Each row was made from one walk, in order. Every step used is in the known rows, and no mark comes twice. Write each row's walk.
Known rows:
e/m/n/w/d: [-1.48  1.79  2.41  3.38 -3.05  0.86 -0.64  3.52 -0.07  0.08 -0.52 -3.83
 -1.21 -2.28  0.29 -2.51  2.73  2.39 -2.64  1.07  0.73 -1.93  1.01 -2.13
  5.50]
h/w: [-0.52 -1.71  0.40 -3.10  0.98 -0.68  2.30  1.16  2.61  0.30 -0.55  3.62
  1.64  4.70  1.05 -2.41 -2.67  0.71  1.30 -5.28 -0.18 -2.62  1.97  1.73
 -4.29]
m/h/w: [ 0.34  1.35  1.36 -4.87  1.90  0.18 -0.20  0.46  3.07 -0.84 -0.70  3.62
  3.00  1.33  3.25 -3.58  0.46 -2.38  2.73 -5.38 -2.15  1.28  1.00 -0.83
 -5.27]
n/m: [-1.31  0.21  0.24 -2.18 -1.37 -1.00  1.27 -1.20  1.46  0.14 -1.25 -3.88
 -0.98  0.98  1.50 -2.55  1.16 -2.22 -1.45 -1.36 -0.48 -4.11  2.53  3.90
  0.08]
e/m/n: [ 2.74  4.74  2.00 -2.73 -2.28 -4.29 -1.70  2.27  2.67  0.16 -3.23 -0.96
 -0.85 -3.86  1.20 -4.62  1.30  4.73  1.61 -1.06  2.20 -3.30  4.42  0.51
  1.90]
d/w/m/e/u: [ 4.36  2.49 -0.56 -0.28 -4.04 -1.45 -0.37  0.10  0.20  0.69  0.84  1.21
 -0.65 -0.26 -3.85 -1.18 -1.67  0.39  1.32  3.92  1.71  2.43 -4.70 -1.23
 -0.46]
m/h: [ 1.39 -0.11  0.67 -5.84  0.93 -1.77 -0.28 -1.74  1.38 -1.94 -0.59  0.07
  1.11 -1.51  5.00 -0.92  2.90 -1.75  3.71 -3.50 -2.58  0.36  1.10  0.30
 -3.04]
n/w/m: [-3.76 -1.22  1.04  1.92  2.47  3.35  1.76 -0.39  0.74  1.73  1.41  0.89
  0.52  4.19 -3.28  0.69 -0.07 -1.26 -3.99  0.54  1.36 -1.93 -0.76 -1.85
 -0.09]
m/e/d: [ 2.07 -0.97 -5.72  0.29 -3.56 -4.29  1.48 -0.18 -0.73  0.19  1.11 -3.62
 -1.99 -5.17  4.08  2.75 -1.18  3.20  5.16 -0.83 -2.73 -3.24  0.97  0.46
 -1.86]
m/n/w: [-2.30  0.34  1.98 -0.37 -0.06 -0.79  1.17 -1.46  0.22 -0.01  0.93 -0.13
  1.58  0.48 -0.71 -3.55  3.11  3.82 -1.61 -1.98  0.39 -4.76 -0.65  0.67
  0.59]
w/m/e/u: [ 3.63  2.85 -0.14 -1.07 -4.95 -4.82 -2.36 -0.66  2.14  1.31  1.00  0.82
 -1.80 -2.94 -2.14 -2.31 -1.71  2.17  4.27  3.22  1.22  1.99 -3.04 -1.29
  0.40]
w/m/d: [ 0.35 -0.84  0.41  1.60  0.57  2.95 -1.40  1.84 -0.99  0.58  1.59  0.23
 -2.72 -4.44  1.37  3.02 -0.07  0.56  0.14  1.23 -0.19  4.40  2.11 -0.76
 -1.28]
e/u: [ 2.02 -2.02  0.49 -3.38 -3.03 -6.37  2.50 -2.25  1.45 -2.01  0.60  1.51
  0.79  0.42  0.11 -2.98  3.18  2.80  5.31 -0.98 -1.36 -3.88  0.80  2.16
  0.98]
e/d/w/m/h: [ 0.61  0.51 -2.39  1.81  4.12  3.52  1.92  0.32 -0.79 -2.13  1.23  0.20
  1.78 -3.61  0.56  4.09  4.34 -3.82  0.70  2.63 -2.24  4.16  1.29 -4.01
 -1.39]
m/d/w: [ 1.95 -3.41 -0.71 -0.20 -0.68  3.78  2.36  1.52 -3.88 -1.74  0.56 -0.87
 -1.29 -1.13  2.56  3.41  0.96  0.15 -0.94 -1.81 -1.72  0.22  0.95  1.80
 -2.78]
m/h/n/w/d: [-3.36 -3.71  1.02 -0.62  0.03  0.66 -3.08 -0.35 -0.45  0.11 -0.91 -1.02
  1.54  0.74  2.26  0.32  2.14 -2.30  0.83 -1.03 -3.42  3.38 -1.35 -3.78
  5.12]
u/d/w: [-0.83 -4.16 -2.34  1.15  2.23  0.43  2.92 -2.79 -4.06 -3.02 -0.11 -2.10
 -0.72  2.30  2.75  4.72 -1.25 -0.76 -2.05 -1.72 -0.23 -3.88 -1.65  4.86
 -1.51]
n/m/w: [-1.96  2.76  1.83  0.47  1.13  1.92  1.49 -2.52  1.16  2.42  1.77 -3.86
  2.17  3.17 -1.36 -2.18  0.41 -1.98 -3.40 -0.05  1.16 -4.65  0.89  0.73
 -1.11]
m/e/d/w: [ 2.75 -1.43 -6.03  1.08 -2.56 -0.82  3.55  0.41 -2.62 -0.68  0.70 -3.23
 -0.95 -2.49  2.45  3.98 -1.45  1.66  2.26 -0.31 -2.24 -2.84 -0.78  0.28
 -2.55]
u/e/d/w: [ 0.37 -3.09 -5.87  1.56 -0.11 -2.10  4.33 -0.39 -2.77 -0.84  0.22 -2.27
 -2.10  2.57  1.85  4.28 -1.69 -1.99  3.13 -1.88 -4.02 -6.73  2.75  1.28
 -0.16]
d/w/m/n: [ 1.33  2.48  2.16 -0.61  2.50  1.46 -0.45  0.93  0.50  0.13 -0.09  2.51
  0.35 -0.31 -2.51 -0.79  0.40  1.88 -2.09  1.82  3.83  2.91 -0.02 -0.06
 -0.39]
d/w/m/h/n: [ 0.71  0.79  1.50 -3.69  3.85  1.42 -4.14  0.13  1.34  1.07 -3.42  3.94
  2.67  1.43 -1.70  0.49 -0.98 -3.15  0.40  1.24  1.13  7.04 -0.19 -3.77
  1.74]

Which walk is each row?
[ 1.41  1.70  1.12 -2.82  3.81  3.84 -0.43  0.16  0.46 -1.01 -0.29  2.07
  1.48  0.58  0.22  1.14  1.20 -4.78 -1.21  0.66  0.08  5.25 -1.20 -2.21
 -2.81]  d/w/m/h
[-0.46  4.07  3.29 -0.37  2.27  0.11 -2.25  2.53  3.81  1.59 -0.06  5.66
  1.33 -0.16 -2.14 -4.33 -1.49  3.11 -0.18 -0.57  3.62  3.29  1.57 -0.96
 -1.73]  h/w/m/n
[-1.93 -0.33  0.76 -2.95 -1.42 -3.63 -2.37 -1.27  2.15  2.05 -4.32 -2.09
  0.20  1.84 -0.26 -3.28 -0.98 -0.18 -0.05 -1.17  0.08 -2.43  3.45  2.45
  4.74]  h/n/m
[-2.74 -2.05  1.92  2.42 -1.27  0.65  0.54  0.66 -1.56 -0.87  2.08 -2.28
 -0.88 -0.87  1.73 -0.92  3.54  2.62 -1.34 -0.33 -0.53 -0.82 -1.40  0.01
  3.04]  m/n/w/d
[ 0.68  2.82  2.49 -1.39  1.44 -2.13 -2.45  0.27  1.96  0.70  0.21  2.12
 -0.66 -3.27 -0.75 -2.04  0.64  3.47  0.87  1.10  3.48  2.57  1.71 -0.01
  0.34]  w/m/n
[ 0.54 -1.40 -0.11 -0.85  3.17  3.18  1.96  0.93 -0.19  0.04 -0.19  2.11
  0.06  3.81 -2.29  2.40 -1.73 -1.56 -2.54  0.65  2.38  1.31 -0.13  0.17
 -1.88]  d/w/m
[-0.28 -0.92 -5.09  4.06  1.89  0.29  2.11  0.66 -1.59  0.52  0.76 -0.83
 -2.56  1.79 -1.44  5.38 -2.82 -3.48  1.32  1.63 -1.65 -2.06  2.22 -1.39
  0.47]  u/e/d/w/m
[-0.32 -0.89  0.36  1.07 -2.11  2.94 -2.21  1.39 -2.40  1.11 -3.39 -3.11
 -0.54 -0.74 -0.45 -0.13  0.17 -1.59 -3.24  0.58 -1.36  1.26  2.19  1.46
  4.00]  h/n/m/d/w
[-1.26 -4.02  0.09 -0.67 -0.25  1.20  1.68  3.15  0.99 -0.75  0.74  1.60
 -0.56  3.15  3.64  0.32 -2.46 -0.28  1.44 -3.74 -1.37  1.71  1.21  1.05
 -1.64]  h/w/d
[-3.69 -2.01  1.20  4.42  0.75  3.95 -3.78  1.35 -1.27  3.28 -0.62  1.11
  0.18 -0.43 -3.58  2.09 -0.65  0.91 -2.91  2.02  0.11  3.18  0.54 -3.82
  4.26]  h/n/w/m/d
[ 1.41  3.01 -2.26  3.86 -6.13 -2.70 -0.35 -3.78 -3.20 -1.92  0.06 -7.01
 -2.03 -2.34 -0.30 -1.26  0.10 -2.36 -2.26  3.53 -1.15 -3.56 -5.91  4.72
  2.09]  n/m/e/u/d/w
[-2.76  1.70  2.01  0.33  3.22  3.99 -0.95 -1.10  1.34  0.51  1.17  0.66
  2.10  0.98 -1.08 -0.55  2.94 -4.25 -2.80  0.57 -0.86  2.10 -1.95 -4.26
 -1.01]  n/w/m/h
[ 0.68  2.68  1.72  4.60  0.16 -2.56 -1.04 -2.71 -2.17 -3.12  1.51  1.10
  0.23 -4.02 -3.46 -0.43  3.43  2.72 -0.86  5.44  2.62  2.18 -3.31  1.88
  3.72]  e/u/d/w/m/n
[-3.82 -4.18  0.30 -1.39  0.35 -1.59 -0.01 -1.41  0.55  2.18 -2.43  1.04
  2.39  5.64 -2.16 -1.02 -1.00  1.93 -0.63 -2.64 -0.24 -4.51  0.48 -0.79
  3.75]  h/n/w
[-1.31  0.68  1.00 -0.81  3.08  1.68  0.09  2.34  3.53  1.69 -0.05  4.99
  0.99  4.05 -1.83 -1.22 -3.77 -0.68 -0.60 -1.48  2.22  1.94  1.62 -1.01
 -3.34]  h/w/m
[ 4.39  0.78 -1.26 -3.55 -6.74 -7.43 -0.31 -1.82  1.09  0.00  0.53 -0.68
 -1.11 -2.20  0.98 -3.23 -0.44  3.70  6.25 -0.21 -0.83 -2.54 -2.63  1.39
 -0.55]  m/e/u
[ 0.85  0.88 -3.08  3.70  0.25  1.76 -2.09 -1.06 -3.50  0.14  0.19 -2.80
 -3.27 -1.26  0.51  5.59 -6.03 -1.48 -3.02  2.25  1.85  1.97 -5.37  1.52
 -2.20]  u/d/w/m/e
[-0.46  0.60  1.22  2.48  1.33  5.15 -1.77  4.15  0.64  1.31  1.28  3.53
 -0.56 -1.51 -0.02  0.84 -2.33 -0.17 -0.87 -0.53  0.21  5.45  2.03 -1.74
 -3.51]  h/w/m/d
[ 0.00 -1.07 -0.55  4.19  0.90 -0.70  1.31 -2.71 -2.54 -2.84  1.43  0.50
  0.12  0.67 -3.14  2.78  1.18 -0.83 -1.39  4.44  1.15  0.39 -3.21  1.84
  2.02]  e/u/d/w/m
